Each row was made from one walk, in order. Every step used is in the known rows, and no mark comes twice. Write each row's walk.
In the rows, 128 means zero.
Known rows
zotodi muge: [128 117  86 134 128 144 129 128 116 143 155 137 125 114 152 143 156 128
 119 163 145 135 135 137 122 114 126 143 178 144 131 143 121 111 118  94
 113 146 126 126 126 111 138 150]
bekiru feri loze liliv volib: [142 125  80 142 151 114 114 127 123  96 174 161 102 127 145 137 129 128
 121 117 133 132 132 147 103  94 109 156 150 147 108 148 128 115 113  83
 103 131 101 159 110 108 141 145]
gama bekiru feri loze: [114 118  76 119 109 134 114  89 133 101 173 173 102 131 136  86 120 130
 153 157 134 162 113 137  91 107 116 151 158 143 107 127 135 108 113  89
 118 137 119 171 130 102 138 144]
rere muge zotodi: [147 115  83 141 124 152 141 114 122 160 159 133 156 103 151 133 159 116
  96 165 148 133 136 144 128 111 127 139 192 145 154 147 124 121 115  94
 119 156 126 128 138 106 146 155]
tibu zura torop: [153 128  62 128 109 129 117 126 116 129 161  86 122 140 162 127 153 128
 132 152 146 138 129 101 125 117 133 140 140 139 129 129 145 113 113  90
 116 108 150 110 133 124 139 140]
muge zotodi feri: [135 120  91 122 126 146 138 124 119 130 163 126 142 106 147 135 159 118
 103 167 149 133 136 147 122 110 125 144 183 142 135 142 112 114 119  96
 113 163 121 146 141  99 143 157]
loze liliv: [134 124  79 142 145 130 121 138 124 113 157 127 117 129 153 147 141 128
 109 134 137 139 135 136 120 109 123 141 147 146 123 152 129 109 122  90
 114 132 116 111 126 117 151 140]
loze liliv volib rosef nari: [125 125  76 153 206  95 126 167 110 113 156 124 107 133 168 200 137 134
 106 112 135 139 148 152 118 111 111 137 119 150 105 195 134 113 118  85
 105 122 113  85  88 157 138 130]
gama bekiru feri: [119 123  77 121 113 136 113  97 138 112 170 159 103 135 143  74 122 127
 167 160 131 158 117 122 103 123 122 151 158 143 108 128 141 102 113  90
 116 128 128 155 129 123 146 137]
muge zotodi: [137 119  86 137 131 143 134 114 123 136 156 126 135 116 153 135 151 122
 109 159 146 137 132 137 124 112 127 140 174 144 134 147 118 115 115  92
 118 147 127 125 137 112 143 149]
gama bekiru feri zotodi muge rere: [128 116  76 127 103 151 138  92 136 155 162 187 137 107 127  94 146 123
 141 174 141 144 119 149  97 113 116 152 213 143 132 122 126 108 114  91
 115 155 117 186 117  89 142 152]
tibu zura torop bekiru gama: [166 129  51 113  80 123 115 129 119 127 190  83 107 160 155  95 135 130
 173 158 151 151 117  82 125 127 133 115 143 142 121  99 122 106 110  91
 117  99 167 111 141 130 138 127]
selereb feri loze: [121 111  90 149 124 143 125  88 128  90 174 165 116 115 148 149 138 129
 119 148 142 152 123 153 103  97 119 150 146 145 115 149 124 116 118  94
 118 146  99 155 127  95 135 148]
tibu zura: [139 118  73 132 121 134 118 122 119 122 154 104 121 132 158 140 146 126
 132 154 140 140 131 116 118 117 131 143 148 140 128 135 131 113 117  90
 115 122 141 116 131 126 142 141]
nari feri: [135 123 101 139 138 135 118  98 117 110 147 135 115 128 153 155 146 135
  93 148 143 155 130 134 127 108 124 139 155 140 116 154 136 110 120  94
  96 135 116 104 129 117 137 150]
rere muge zotodi feri: [145 115  89 126 120 155 146 122 119 156 169 133 162  92 144 135 165 112
  91 172 152 129 140 154 124 107 124 142 203 143 155 143 118 119 120  97
 115 172 120 149 144  93 145 162]
gama bekiru: [114 114  81 129 125 141 124 116 129 112 162 140 109 135 149 110 131 128
 131 160 133 154 121 125 108 124 127 136 152 144 116 138 141 104 115  92
 118 133 131 124 133 122 146 133]
loze feri nari: [127 123  79 146 131 132 119  96 122 104 148 143 113 124 154 151 143 136
  82 143 137 156 130 148 123  93 117 141 150 143 113 150 122 111 121  87
 130 145  96 142 126  97 153 142]
rufa feri zotodi: [108 113  84 140 131 142 128  79 123 111 153 185 120 116 150 160 148 130
 105 158 144 148 122 146 106 107 113 152 154 144 121 143 127 111 119  80
 119 134 106 162 125  99 143 143]
rosef nari: [126 121  78 133 147 127 130 120 112 121 155 125 118 126 161 145 145 133
 142 150 147 161 133 135 121 112 125 135 142 144 117 163 127 109 115  87
 116 133 122 102 117 137 136 142]
bekiru feri zotodi: [132 122  79 135 119 133 116  90 126 120 157 175 116 119 145 111 142 132
 150 156 142 148 121 136 102 109 118 154 166 138 118 136 116 115 113  82
 116 134 115 170 126 108 141 147]
gama bekiru feri loze liliv volib rosef nari dabes: [113 127  79 146 191  87 119 134 124  85 188 165  90 138 151 163 119 139
 116 106 129 166 133 169  93  97 100 144 117 152  78 183 163 109 120  89
  85 121  98 126  80 131 131 137]
zura torop: [142 129  75 130 123 133 121 122 118 129 162 111 118 135 160 124 151 131
 123 153 147 141 128 113 127 118 130 138 145 141 126 141 136 113 112  89
 116 120 137 114 133 120 138 141]
zotodi feri nipu: [130 111  88 129 126 139 125 110 113  96 151 165 124 112 144 143 153 127
 112 160 147 148 134 152 110 115 121 141 170 139 120 141 114 116 119  91
 111 156 114 167 137  96 140 155]
nari rosef: [135 123  97 141 142 128 112 120 115 117 156 124 117 127 159 144 141 133
  98 147 142 156 133 135 118 110 125 141 146 144 115 166 141 116 119  93
  95 132 121 111 125 137 137 148]
zura torop bekiru: [138 122  68 127 105 131 123 132 114 125 173 100 112 147 164 128 149 133
 136 154 143 149 123  99 133 120 131 113 144 143 129 128 134 108 113  93
 121 112 150 108 144 124 141 138]
nari dabes: [135 124 101 140 144 132 123 118 119 114 168 128 118 126 160 151 149 134
 101 147 143 152 132 136 124 112 127 137 144 143 114 155 142 114 121  95
  95 129 121 110 127 117 137 148]
dabes nari feri bekiru: [127 124  89 152 157 128 109  75 113 105 124 154 109 133 153 208 142 142
  83 140 144 169 132 140 112 103 119 136 148 138 100 152 142 114 115  86
  94 139 101 124 119 108 136 155]
feri zotodi muge rere: [138 112  85 140 125 153 148 115 118 162 146 157 152  98 141 157 167 126
  99 169 151 129 133 154 114 105 121 141 205 141 148 140 110 119 117  89
 116 160 117 151 120  91 136 158]
rosef nari feri rufa: [136 119  90 144 149 126 129  72 106 102 142 166 115 125 153 178 143 140
 105 143 151 177 134 151 119 101 115 130 143 145 105 170 139 111 119  89
  98 142 103 118 115 120 131 155]
bekiru feri: [135 129  83 126 122 131 111 101 128 120 165 150 111 126 151 101 135 129
 156 155 140 149 125 125 116 115 123 155 160 141 116 138 124 110 113  88
 113 128 123 150 128 123 142 145]
liliv loze: [130 116  95 143 148 130 123 146 115 116 154 125 111 127 160 154 140 132
 111 140 140 141 135 128 120 114 123 140 150 145 119 151 126 116 110  90
 107 130 125 114 120 122 135 137]
zura torop bekiru gama: [156 129  63 116  91 127 120 126 121 125 189 110 104 154 155  93 135 134
 160 160 153 155 116  93 128 128 130 112 148 144 118 112 114 106 110  90
 118 110 154 115 143 125 137 129]
tibu zura torop bekiru feri nari dabes: [153 130  56 125  87 117 109  94 118 109 197 103 109 147 156 110 150 135
 148 141 145 167 118 103 117 104 123 128 140 138 104 113 160 112 116  94
 109 101 143 137 132 119 141 148]
selereb feri bekiru: [120 111  93 162 126 144 118  75 127  99 161 171 115 116 149 169 132 130
 128 151 143 154 127 137 110 111 118 146 151 143 105 148 122 115 116  93
 118 145  98 164 127 108 142 147]
liliv volib rosef nari feri zotodi muge rere: [134 115  95 157 188 116 149 122 101 152 140 158 139 104 153 228 168 138
  65 139 151 141 147 176 118 101 106 133 181 143 123 192 127 120 118  90
  89 152 103 110  79 126 120 157]

Write each row's walk
[134 129  74 132 129 123 112 111 128 101 167 161 109 125 141 123 130 129
 135 130 137 147 127 148 103  90 114 156 152 146 115 140 125 111 119  86
 113 135 102 158 123  97 144 151]
bekiru feri loze liliv
[127 118  88 147 149 125 131  88 109 110 140 153 121 122 151 175 151 140
 104 145 152 172 129 152 114  98 117 132 150 141 111 169 132 110 119  85
 101 142 102 107 111 119 133 152]
rosef nari feri zotodi
[144 115  99 145 129 149 143  93 114 152 141 161 149 100 137 176 170 131
  70 162 152 140 133 161 122  98 118 138 208 140 141 149 123 116 122  94
  96 163 105 136 117  83 134 166]
nari feri zotodi muge rere
[125 118  93 146 180 113 118 146 113 119 153 132 107 129 167 181 142 134
  99 137 134 126 140 135 118 124 118 141 137 142 113 173 123 120 113  88
 108 122 130 112 109 147 132 132]
liliv volib rosef
[128 118  84 153 128 140 133 115 120 137 139 163 125 110 146 167 159 135
  83 156 140 140 133 156 126  96 116 142 179 146 133 145 114 109 123  89
 116 155  96 157 116  73 148 148]
loze feri zotodi muge
[127 123  86 139 155 128 117  88 114  94 137 147 111 132 152 185 148 142
  76 138 144 168 127 157 106  89 119 140 141 141 110 152 142 114 117  88
  94 140 101 117 120  95 129 156]
dabes nari feri loze
[125 115  83 122 124 139 127 108 113 104 165 142 126 111 144 141 155 127
 105 160 147 147 131 149 103 102 119 143 166 136 114 141 116 116 119  90
 125 157 112 154 137 107 144 152]
zotodi feri nari
[141 115  95 159 140 142 145 140 117 152 136 154 139 102 146 187 163 132
  62 145 142 132 141 163 131  92 112 140 199 150 143 150 115 116 117  91
 107 160  93 155 101  66 139 150]
liliv loze feri zotodi muge rere
[119 119  84 146 194 103 126 147 105 120 155 128 108 130 172 188 141 137
 118 132 140 144 144 143 118 119 116 135 127 145 107 190 128 117 112  84
 108 122 125  93  94 162 128 132]
liliv volib rosef nari
[130 116  92 160 147 127 124 133 118 107 138 151 111 123 155 178 146 139
  79 133 135 146 133 148 124  96 113 139 153 147 120 154 120 114 115  85
 111 138  94 144 110  83 143 136]
liliv loze feri zotodi
[130 129  85 141 161 122 110 118 116 115 143 124 113 134 165 160 146 137
  92 141 141 165 134 142 109 107 126 143 132 145 109 164 154 115 117  89
  90 127 116 108 115 135 137 145]
dabes nari rosef
[129 122  98 158 193 101 116 135 110  89 153 146 103 131 153 222 139 141
  46 106 133 137 141 165 112  92 106 139 131 144 104 183 135 119 124  91
  89 133  98 104 101 116 132 145]
nari feri loze liliv volib rosef
[134 122 101 162 154 120 121 122 115  91 161 137 106 125 159 184 146 143
  52 120 138 161 136 156 128  87 112 138 140 147  98 162 145 116 120  92
  99 138  87 126 107  91 143 142]
liliv loze feri nari dabes
[125 119  86 168 203  99 136 142 104 124 143 159 116 117 151 236 157 142
  66 116 142 142 149 177 114  96 102 135 153 148 106 198 136 112 125  89
  87 143  92  98  75 126 132 147]
loze liliv volib rosef nari feri zotodi muge
[131 119  92 143 140 131 122  97 117 103 171 140 119 121 155 156 151 136
  90 143 147 159 129 148 112 100 120 139 147 140 103 154 141 118 121  92
 108 137 111 121 126 115 141 150]
feri nari dabes
[150 130  52 117  81 122 109 115 121 126 182  93 108 152 159  95 140 128
 181 152 139 151 119  84 127 121 130 130 146 141 124 107 144 106 110  91
 117  96 159 134 139 129 141 139]
tibu zura torop bekiru feri
[130 119  78 141 142 128 122 130 119 100 157 140 116 125 147 160 138 130
  98 131 139 142 131 151 108  92 119 141 145 146 122 150 123 114 122  88
 115 140 107 128 127  98 144 148]
feri loze liliv
[134 114  90 125 126 141 130 102 112 106 155 168 125 111 145 149 149 127
 110 162 148 144 134 146 109 109 117 140 164 142 120 142 117 116 119  92
 112 155 115 174 138  98 138 156]
zotodi feri rufa
[125 118  76 127 110 138 115  70 135 103 164 197 103 131 138  85 119 130
 155 160 134 162 117 131  95 120 115 149 160 146 102 127 140 107 113  88
 117 134 120 186 130 110 144 143]
gama bekiru feri rufa
[128 118  97 129 134 133 128 106 113  98 179 140 126 110 148 155 161 131
  85 150 149 156 133 157 108  97 117 141 158 137 105 149 133 116 125  96
 104 153 105 144 131 102 140 158]
zotodi feri nari dabes
[114 119  69 124 109 134 113  76 135 101 172 171 104 130 137  77 123 129
 151 157 135 166 114 134  90 112 116 152 162 140  96 126 138 107 113  86
 129 136 118 167 129 119 149 138]
gama bekiru feri nari
[106 110  84 140 126 148 136  87 119 134 154 191 128 104 143 166 159 129
 102 166 147 139 127 156 109 105 112 154 180 146 128 140 124 108 121  86
 116 147 105 168 118  88 140 150]
rufa feri zotodi muge
[112 109  84 139 131 140 122  70 120  91 149 195 115 119 149 154 145 129
 106 155 143 156 126 150 113 114 115 149 154 146 115 144 132 112 119  84
 117 136 106 167 127 100 143 146]
rufa feri nipu
[142 119  86 148 124 148 145 112 122 156 137 157 146 100 144 170 166 129
  73 160 143 135 135 163 130  94 116 141 200 146 149 146 112 113 122  89
 116 164  95 161 114  67 145 155]
loze feri zotodi muge rere
[126 120  92 149 151 123 120  77 104 108 136 148 113 126 152 198 138 140
 108 142 152 177 134 140 121 101 116 129 149 141  99 170 133 111 117  87
 100 144 100 111 115 126 132 157]
rosef nari feri bekiru
[149 122  87 123 112 140 128  98 120 128 167 156 132 110 133 133 138 122
 126 172 161 143 130 139 108 114 118 138 194 140 115 124  86 117 114  91
 112 170 116 178 140  95 139 155]
muge zotodi feri bekiru gama
[138 117  90 144 143 140 153  94 107 155 140 157 150 101 142 186 168 134
  88 157 159 158 136 169 121  93 115 134 196 144 134 164 128 112 121  91
  97 163 100 119 102 100 129 166]
rosef nari feri zotodi muge rere
[111 120  79 137 140 132 123 100 123  92 164 171 114 122 146 169 136 127
  89 133 138 147 128 159 108  89 109 153 140 152 118 149 134 107 125  85
 115 137  93 149 122  87 145 147]
rufa feri loze liliv
[138 116  94 159 147 127 123 117 116 100 139 166 105 125 156 177 135 139
  77 130 135 150 138 146 129  98 112 137 145 152 113 154 129 116 115  88
 107 139  96 155 114  86 141 140]
liliv loze feri rufa
[100 118  76 149 201  98 128 128 109  91 164 168 104 126 161 223 133 134
  84 109 137 148 141 174 106  92  98 148 115 155 100 192 141 112 121  80
 108 127  92 122  83 127 131 136]
rufa feri loze liliv volib rosef nari
[143 122  82 133 113 148 137  96 126 164 154 177 145  98 135 122 161 124
 133 168 149 135 129 152 109 105 117 155 212 141 141 131 111 116 115  88
 114 155 114 182 116  89 137 161]
bekiru feri zotodi muge rere
[126 123  91 171 209  90 115 125 103  99 138 147 101 132 158 252 132 143
  72 104 139 155 149 156 119 101 103 129 127 146  88 201 137 114 120  86
  87 133  92  94  85 145 134 145]
loze liliv volib rosef nari feri bekiru
[143 122  83 135 120 132 111  94 121 116 159 159 108 130 142 134 123 133
 142 160 154 153 124 120 107 121 120 135 162 140 103 129  95 115 111  84
 114 139 121 151 132 117 136 140]
feri bekiru gama
